Each row was made from one path, in order. Every step used is in the known rows, and no mark comes twice. Write each row's path.
Known rows:
vazu keko lavorom: [ -6  21   0 -16 -10   7   5  -7  11 -18 -12  -3  -3  -5 -10 -10   0  -8
   5   1   8  -7  -1 -19  -8  18  -7  -5  -5  -3 -20  12 -10  10  -5   2
  -1   8]
lavorom keko vazu tesu: [ -4   8 -12  -1  -1 -15  -3  11   4 -15  -4   3 -12   3  -5 -15  -8 -10
   0   1   6  -5 -10 -15 -10 -10  -6  -3  -8  -2  -8  21  -2   3  -6   4
 -13  -7]
vazu keko lavorom bapo lateb lagagob: [  8  16   4   1  -6  14   2 -10  12 -25 -24  -2  21   1 -11  -2   5 -23
   1  10   5 -10   6 -35   2   7 -14  -6  -2  -8 -18   6  -3  10  -5  -6
  14 -11]
zelun vazam tesu lavorom keko vazu lagagob: [ -1   7   1  -2 -19 -20  -4  16   1 -24 -19   6 -10  -8 -12 -13  -7 -28
   6  -1  14   8   4 -19 -13 -38  20  -5 -14  -4   0   8  -7   9  -4  21
  -2  21]
zelun vazam tesu lavorom keko: [ -7  -6   9  -4 -11  -7   2  14   0 -11 -14  -5  -9   8 -13  -4   0 -13
   0   3   4  10   5  -4   5 -35  22  -3 -18 -17   5  -1 -10   4  -2  25
   2  21]
vazu lagagob: [  1  10   8  -3  -5   1  -4  -5  -4 -10  -5  -9 -17 -14 -14  -8 -12 -13
   4  13   3 -15  -3   3  -8   6   7  -3  -2  13 -10   4   0   4   3  -1
  -3   4]
zelun vazam tesu lavorom bapo: [  6   5  -3  10  -3  -4   2  17  -3 -15 -18   0  -3  16  -8  -5   1  -6
  -4   7  -2   1   9  -1   5 -26   9  -1 -17 -21   1 -17 -18  -1   6  26
   5  19]
diza lateb bapo: [  6  21  10  10   6  10   4  -3  12   4   5  -1   2   3  -6  -6  -8  -3
   6  19  -1 -20  -9  18  21  17 -11   0   5  10 -16  25  10  -6   2  -7
  -5 -10]
vemikal lateb diza: [ -1  -1  -4  -1   3  20  17  -5   3   7  13   7 -11   5  -6 -17  -5  -2
  -2  11  12 -16 -16  29  -1  20   4  -4   0   3  -9   0  13  -3  -3 -11
  21  12]
vemikal lateb zelun vazam tesu lavorom: [  1  -4  -2  16   0  10  19  12  15  -6  -3   9  -8   9 -12 -22 -12 -19
  17   5  15   5   0  19  -7 -20  18  -2 -11  -5   0  -9  -7  14   9  10
  19  48]
lavorom diza lateb zelun: [ -6  15  14   3   3  -3  -4   1  18  -1  16   7   8   9 -18 -20  -9 -11
   8  12   4  -9   1  14  13  12   6   3   0  14 -16  25  15  -8 -10  -7
  -5  -6]
bapo lateb keko lavorom: [  2  11  13  -4 -12  10  10 -18   4 -11  -9  -3  -8  -9 -14  -6   2 -17
  16   9  13  -7 -11 -10   2  26 -12 -14   3 -17 -21   4  -6   6   0 -17
  -4   1]
diza lateb zelun: [ -1  19  10   6   2   9   2  -2  15   0  10   1   0   1 -13 -18  -6 -15
  19   9   4 -10  -5  16   8  26   4   4  -1  17 -13  21   7  -4  -2 -14
  -2   7]
vazam tesu: [-12   9  -2   1   4   1   7   5  -7   4   2  -7  -9  14 -13  -3 -22   5
   5  11   9 -15  -2  -4   3   2   8  -3 -14  -2   0   0  -8   5  13  -8
  -8  18]
vazam vemikal lateb: [ -8  12  -2 -13   0  10   5   3  -3   3   9 -10  -7  13  -7 -16 -14   7
   3  10   7 -18 -13  14   2   4   5  -9  -3   0  -4   5   1  10  -1  -2
   4  24]
bapo lateb zelun vazam: [  3  10   9  12  -8   6  10  -7   8 -15  -4   2  -3   1 -16 -25   3 -35
   8   0   9 -10 -12   8   4  -3  11   5  -5   6 -23  18  12  -2  18   3
  -3   4]
diza vazu: [  1  10  -4 -15  -2   2   6   6  -3  11   0   0 -14  -1  -7 -17  -9  -4
   4   2   5 -21  -8   0   1  39  -6   6  -5  -3 -23  11  -9   1   4 -12
 -14  -9]
vemikal lateb: [  3   3  -5  -1   2  18   6   3  -2   4   7  -3 -15   0  -4 -10  -8  -3
   5  10   6 -13 -12  26  -2  14  -6  -4  -7  -3  -9  -1   3   4  -4 -11
   6  14]
tesu lavorom diza lateb zelun vazam: [  4  11  15   5  -8   0   0   5  21 -12   7  12   2   1 -18 -24   4 -27
   8   3   0   8   5  23   6  -9  13   4  -5   6 -15  16   8  -9 -10  21
  -1   6]
bapo lateb tesu lavorom diza: [ -2 -16  15  13   4   8  -9  -4  10   4   6 -16   2   4 -15  -8 -10 -27
   7   9   5  -1   2  -3  -3 -16  -8   2  -3 -20   0 -11  -4  -2  -3  15
   7  -7]
lavorom diza lateb: [ -3  17   7  -8  -3   3  -7   4   0   3  19  -2   2   1 -13  -7  -7  -4
  -2   8  -1  -9  -1  17  13  10  -5  -3  -7   8 -15  20  12 -12 -10 -10
 -16 -16]
diza lateb: [  3  22   2  -4  -4  15  -1   1  -3   4  14  -7  -7  -6  -8  -7  -5  -8
  10   5  -1  -9  -6  18   9  22  -6  -2  -9   9 -10  16   4  -7  -4 -16
 -12  -5]
zelun vazam tesu lavorom keko vazu: [ -5   6  -5  -1 -13 -17   1  18   2 -14 -16   7  -7   9 -11 -13  -2 -19
   5  -5  11   7  -1 -14  -3 -29  13  -2 -19 -18  -1   7  -8   2  -6  24
  -3  19]
vazu keko lavorom diza lateb tesu: [ -2  21   7  -6   2   5  -7  -3  18 -17   8  -3  18 -11 -10  -6  -5 -11
  10   4  20   3  11 -18   0   5 -18  -6   4  10 -13  22  -6   0  -7 -10
   2  -3]
zelun vazam vemikal: [ -7  23   3 -14  -9  -5   8   0 -10 -15  -4  -9  -8   9 -14 -19  -3  -1
  -5   2   5 -14  -9   3   3 -10  17  -4  -4   8 -13  15   0  -2  15  21
 -10  18]
vazu keko lavorom bapo: [ -1  20  -2  -9  -5   0  -5   0  10 -26 -23   1   8   4  -4  -5  10  -1
  -4   8   2 -10   6 -25   1  10 -13  -5  -3 -13 -21   7 -12   4 -12   7
   6  -1]
vemikal lateb lagagob: [  7   0  -1   4   9  23  14  -3   3   0  -2   1  -6  -2 -12  -7 -15  -7
   9  18   7 -15  -6  21  -2  16   1  -3  -5   6  -2  -6   6   5  -3 -14
  19  18]
bapo lateb tesu: [  1  -3   7  15   6  14  -2  -8   1   1   5 -21  -2  -4 -10  -8 -11 -23
  13   8  13 -14  -8  -4  -1   5  -9   1  -2  -3  -4  -1  -4  -1  16 -10
   3  -3]
bapo lateb: [ -1   8   4   2  -7  15   1  -7  -6   4   5 -14  -8   1 -10  -9  -6 -20
   4   4   2 -16 -14   4   4  10  -6  -1  -9  -6 -14   7   6   0   6 -10
 -10 -10]
vemikal lateb keko vazu: [ -1   6  -9  -2   6   6  12   6  -1  -6   0  10 -11  -5  -5 -19  -9  -7
  16  11  17 -15 -21  12  -3  23 -12  -7   3  -1 -12   8   3   5 -13 -25
   5  12]
lavorom bapo: [  1   9   0   4   5  -2  -8   5  -2  -8 -11  -4  -2  12  -5  -4   2   4
  -6  14  -8 -19  -2   4  10   9  -3   2  -5 -12 -10  -3  -3  -8  -5   7
   3  -5]
bapo lateb zelun vazam tesu lavorom: [ -1   0   9  17  -9   6  12   2  12  -6  -5   0  -1  11 -18 -22  -8 -36
  16   1  11   4  -1  -3  -1 -22  16   1 -14  -8  -5  -2  -5  10  19  11
   2  24]
vazam vemikal lateb zelun: [-12  10   3  -2   4   5   9   0  14   0   6  -2   0  18 -12 -28 -16  -1
  13  13  12 -18 -12  12   0   7  15  -4   4   6  -7  11   4  13   0  -1
  14  34]
vazam vemikal: [-15  20   5 -15  -2  -2   2  -3  -5   0   2 -15  -7  17 -14 -15 -13   8
   1  10   2 -20  -9  -4   4   7  12  -4  -3   2  -5  11  -4   3   4  11
  -8  14]
vazam tesu lavorom diza: [-13  -5   7  -2   1  -5  -2   9   4   6   3  -4  -6  22 -19  -5 -22   1
   1  12   1  -2   9  -3   0 -15  10  -3 -16 -18   4 -11 -10   4  -7  17
  -3  12]

Which path is each row?
[  9  19  -7 -14 -14   5  -1   5   6  -8 -15   2  12  -1   2 -15  10 -20
  -2  -6  11 -14   0 -38   3  24 -29  -1  -2 -19 -38  18 -13  11  -4 -20
  -8 -28]
diza vazu keko lavorom bapo lateb
[  1   8  -4   2   7   8  10   5  -2 -13   2 -12  -3   0  -5 -19  -9  -3
   7   5  22  -9  -8  15  -3 -19   7  -6   3   7  -1   3  -5   5  22   8
  13  36]
zelun vazam vemikal lateb tesu
[ -4  14  -4   1  -4  -2  13   8 -12 -11  -5  -2  -9   7 -13  -8 -11  -2
   0   3  10  -8  -2   3   4 -13  13  -3 -14   4  -5   3  -7   0  24   4
 -11  22]
zelun vazam tesu
[  7   5  11   7  -5  -2 -21   8  15 -12   0  -8   0 -28  -6 -10  -5 -37
  25   4  15   9   4 -11 -12 -10  -5  -2   1   5   6  12  -5   1 -21   0
  10   4]
diza lateb tesu lavorom keko vazu lagagob
[  4  10 -16   7   0   0   4   7   6  -9  -2   3 -21   0  -6 -21 -13 -16
  11   0  -2   0  -8  -4 -27   2 -13  -1 -13  -9  -5  -4 -16   8  -4  20
  -8   7]
keko vazu tesu lavorom
[  4   9   2  10   1   9  -9  -5  14 -22 -16 -12  19  -3  -2  -4   7 -22
   6   6  16  -7   5 -37  -2  -3 -24  -5   3 -14 -13   3 -13   7   5  -6
  13  -7]
vazu keko lavorom bapo lateb tesu
[ -1  16  -2 -22 -19  13  19 -12  11   2   1   7   5  -5  -7 -25   4 -25
   0  -7  22 -13  -9 -30  -6  40 -15  -2   1  -1 -36  25   1  11   2 -21
   0 -20]
bapo lateb diza vazu keko lavorom
[  5  -1   4   5   1   4  -9   6   6  -5 -14  -5  -7  11  -7  -4   5  -6
  -1  14 -14  -7   3   6   3   3  -3   4  -9 -26  -4 -17 -13  -4 -16  23
  10   1]
tesu lavorom bapo
[  3   8  19   8   3   4  -5   1  22   5   7   4   6  11 -12  -7  -8  -7
   1  21  -9  -7   2  18  17   0  -9   1   4  -7 -12  15   9  -8 -17  17
  -1 -15]
tesu lavorom diza lateb bapo
[ 13   3   7  19  12  13 -15   9   9  -3   0 -13   8  -4  -2   0   3 -13
  14  14  -3   2   8   8   6   3 -14   3  -3 -13   8 -11 -16  -9 -10   6
  15   3]
diza lateb tesu lavorom bapo
[  1  17  15   7   7  -2  -3   0  15   2  10   5  10  12 -11  -6 -11   1
  -5  22  -1 -18  -3  16  26   5 -10  -1   7   8 -20  29  17 -11  -7   0
  -8 -21]
lavorom diza lateb bapo
[ 12  19  -2   7 -15   7  -5  -9   6 -13 -14  -1   3   6  -6   1  10 -12
   2   2   0 -12  -3 -10   3  13 -17 -10  -7 -29 -26  -2  -7  -4  -4  -1
   1  -7]
keko lavorom bapo lateb
[ -2  18   3  -9 -10  -7  -1 -10  10 -12  -6   7  -7   7 -17  -5  -4   4
  -1   4   4  -9   2  -1  -3  14  -1 -11  -5 -17 -25   4  -6  -7 -10  13
  -5   4]
keko lavorom diza
[  0  18  -6 -12  -8   8  13   5  -8 -10   2  -5  -9   6  -6 -21  -5  -1
  -2   2  11 -12 -13  22   2 -13  11  -9  -4   5 -11  11   3   5  10   9
   0  27]
zelun vazam vemikal lateb
[  4  -1  -2   8   0   6  10   1   4  -9  -1  -1 -15  -8  -7 -23 -10 -33
  17   6   5   3 -16 -14 -15  -1 -21  -7  -3 -11  -5   1  -9  15  -1  -5
 -11  -6]
bapo lateb keko vazu tesu lavorom
[-14 -11  12  -5  -4  -5  -5  11   6   4  -9 -12  -8  15 -14  -1  -9  -6
   5   9   1   4   5 -11   5 -18  15  -3 -16 -22  12  -4 -11   9 -12  15
   5  17]
vazam tesu lavorom keko
[  7   3  11  10   8  20  -6   2  10   5  10 -16  -3 -13  -9  -5  -6 -19
  23   9   5   5   3  11  -3  12 -10   2  -4  -2   7  -5 -12  -4  -3   1
  10  10]
diza lateb tesu lavorom
[  2 -18   3  -9 -10   5   9   4  12  12   7  -1  -9   2  -5 -24   0 -31
  -5  -2   6   3  -8 -15  -6   0  -7   1  -2 -14 -11  11  -1  11  -2  -2
   1 -27]
bapo lateb diza vazu tesu lavorom keko
[ -2  -1   0   9   5  -1  -4  14   1  -1 -13  -5  -1  23  -8   0 -10   3
   2  15  -5  -5   9  -6   5 -11   3  -1 -15 -27   7 -21 -20   4  -4  15
   8  16]
vazam tesu lavorom bapo
[ 18  17  -1  -4 -21  -1   5 -11   8  -8 -10  13   2  -9  -5 -15   8 -22
  -3   1  17 -17  -1 -21  -7  32 -12 -10   8 -10 -37   7  -3   2   3 -18
   8 -21]
keko lavorom bapo lateb diza vazu lagagob
[  1  10  13  10 -10  -3  -2   2  14 -18 -16  -4  11  22 -13 -28  10 -26
   2   4  -2  -6  -3  -7   8 -27  16   0  -2 -15 -11   4  -1   4   4  34
  10  11]
tesu lavorom bapo lateb zelun vazam vemikal
[ -4  30   5 -20 -14   5  -5  -2  12 -13   8   4  12  -5 -11  -7   0  -7
   1   1   9   0   7 -10   4   9 -15 -10  -4   7 -24  29   4   1 -17  -9
 -12 -10]
vazu keko lavorom diza lateb
[  2  15  -6  14   3  -7  -2  11  27  -8  16  18   1   5 -12 -31 -16 -24
  17   2   2   7   0   1 -15  -3  -8   0  -5   5 -11  19   1   3 -13  10
  -8  -3]
keko vazu tesu lavorom diza lateb zelun
[  8   9   5  12  -2  -1   5   8  22 -20  11  13  -1  -1 -15 -27  -3 -26
   6   3  -1  16   7  18  -6 -26   5  -1  -5  12 -10  15   2   0   4  22
  -7   3]
vazu tesu lavorom diza lateb zelun vazam
[ 12   0  10  22  -8   5  -2   2  17 -18 -17   4   4  10 -10 -22  15 -38
   5   4  -4  -2  -1   5   5 -17   5   6  -6 -19 -17  -4   1  -3   1  24
  12   2]
tesu lavorom bapo lateb zelun vazam
[  5   5   0 -20  -3  -2  15   3  11  -1  -2  20  -7  -5  -7 -15  -3   4
   8   8  22  -8  -6   5   1  38 -18 -14  11 -18 -32  10 -10   8 -15 -26
   0   2]
vemikal lateb keko lavorom diza vazu
[ -7  -1   3   2   0   6   5   6   0   7  -3  -9 -12  13 -14  -5 -19  -3
  10  11   2  -1   3  -1  -4  -3   8  -2 -18 -15   8 -14 -18   9   1  11
   1  25]
vazam tesu lavorom
[ -2  23  -6 -26 -12   3   8   2   9  -7 -11   4  -4  -8  -6 -17  -1  -9
   6  -5  14 -11   0 -28  -8  39 -16  -1  -2  -3 -33  22 -17  13  -4 -12
 -11  -5]
diza vazu keko lavorom
[ -3  -6   9  24   2   2  -3   7  17   1  -9  -2  10  27 -13 -14  -9 -22
  12  14   1  -6   4 -14   6 -14   5   2 -11 -24   0 -12  -9  10   2   5
  13  12]
vazam tesu lavorom bapo lateb zelun
[  8 -13   8  12   7   8   2   4   5 -13 -12 -10  -5   4  -4 -10   2 -20
   3  19  -7   3  -4  -9  -1 -15 -19  -7   2 -21   2 -12 -11  13   1   1
   1 -15]
vazu tesu lavorom bapo lateb keko
[  4   4 -18   4  13   5  18  10   0 -14   3   9 -16  -7   0 -23 -15  -7
  13  11  17  -9 -20   8 -15   8 -20 -10   5   4  -7   7  -3  15   1 -24
  -1  10]
vemikal lateb keko vazu tesu
[ -4  35  10  -5  -7  -1   8   1   8 -14   9   0   7   6 -16 -28  -2 -12
  12   2   9  -8  -6  10  13  -2  20  -1   2  24 -14  34   9  -1  13   5
  -8  21]
diza lateb zelun vazam vemikal
[  1   1   5  21   4 -10   4  14  15 -19 -22   9   4  22 -14 -16  -2 -11
   6  11   2   0  10  -4   4 -23  20   3  -9 -14  -1 -10 -14   2   9  27
  14  29]
lateb zelun vazam tesu lavorom bapo
[  2  19  -3 -19 -12 -11   3  -1   9   1  -2  15  -6   4 -13 -13  -6   4
   1  -3  10 -12   2  -8  -4  36  -9  -6  -2 -18 -37  12 -13  -3  -7  -1
 -15  -7]
keko lavorom diza vazu
[ 14  14  -8  11   7   0  -1  17   7 -16  -2   9  -1  -4   1 -15   1 -14
  13  12  -3   6  -3  -4  -4   3 -27  -6   2  -7  -2   5 -13   3 -16  -5
  -6 -10]
diza lateb keko vazu tesu lavorom bapo
[ -4  13  -5 -12  -7   8  23  -4  -4  -8  10   4  -6  11  -8 -27  -2   0
  -9   4  17 -14 -17  24   2  -5  20  -9   1  11 -11  10  14   0  12  10
  16  26]
zelun vazam vemikal lateb diza
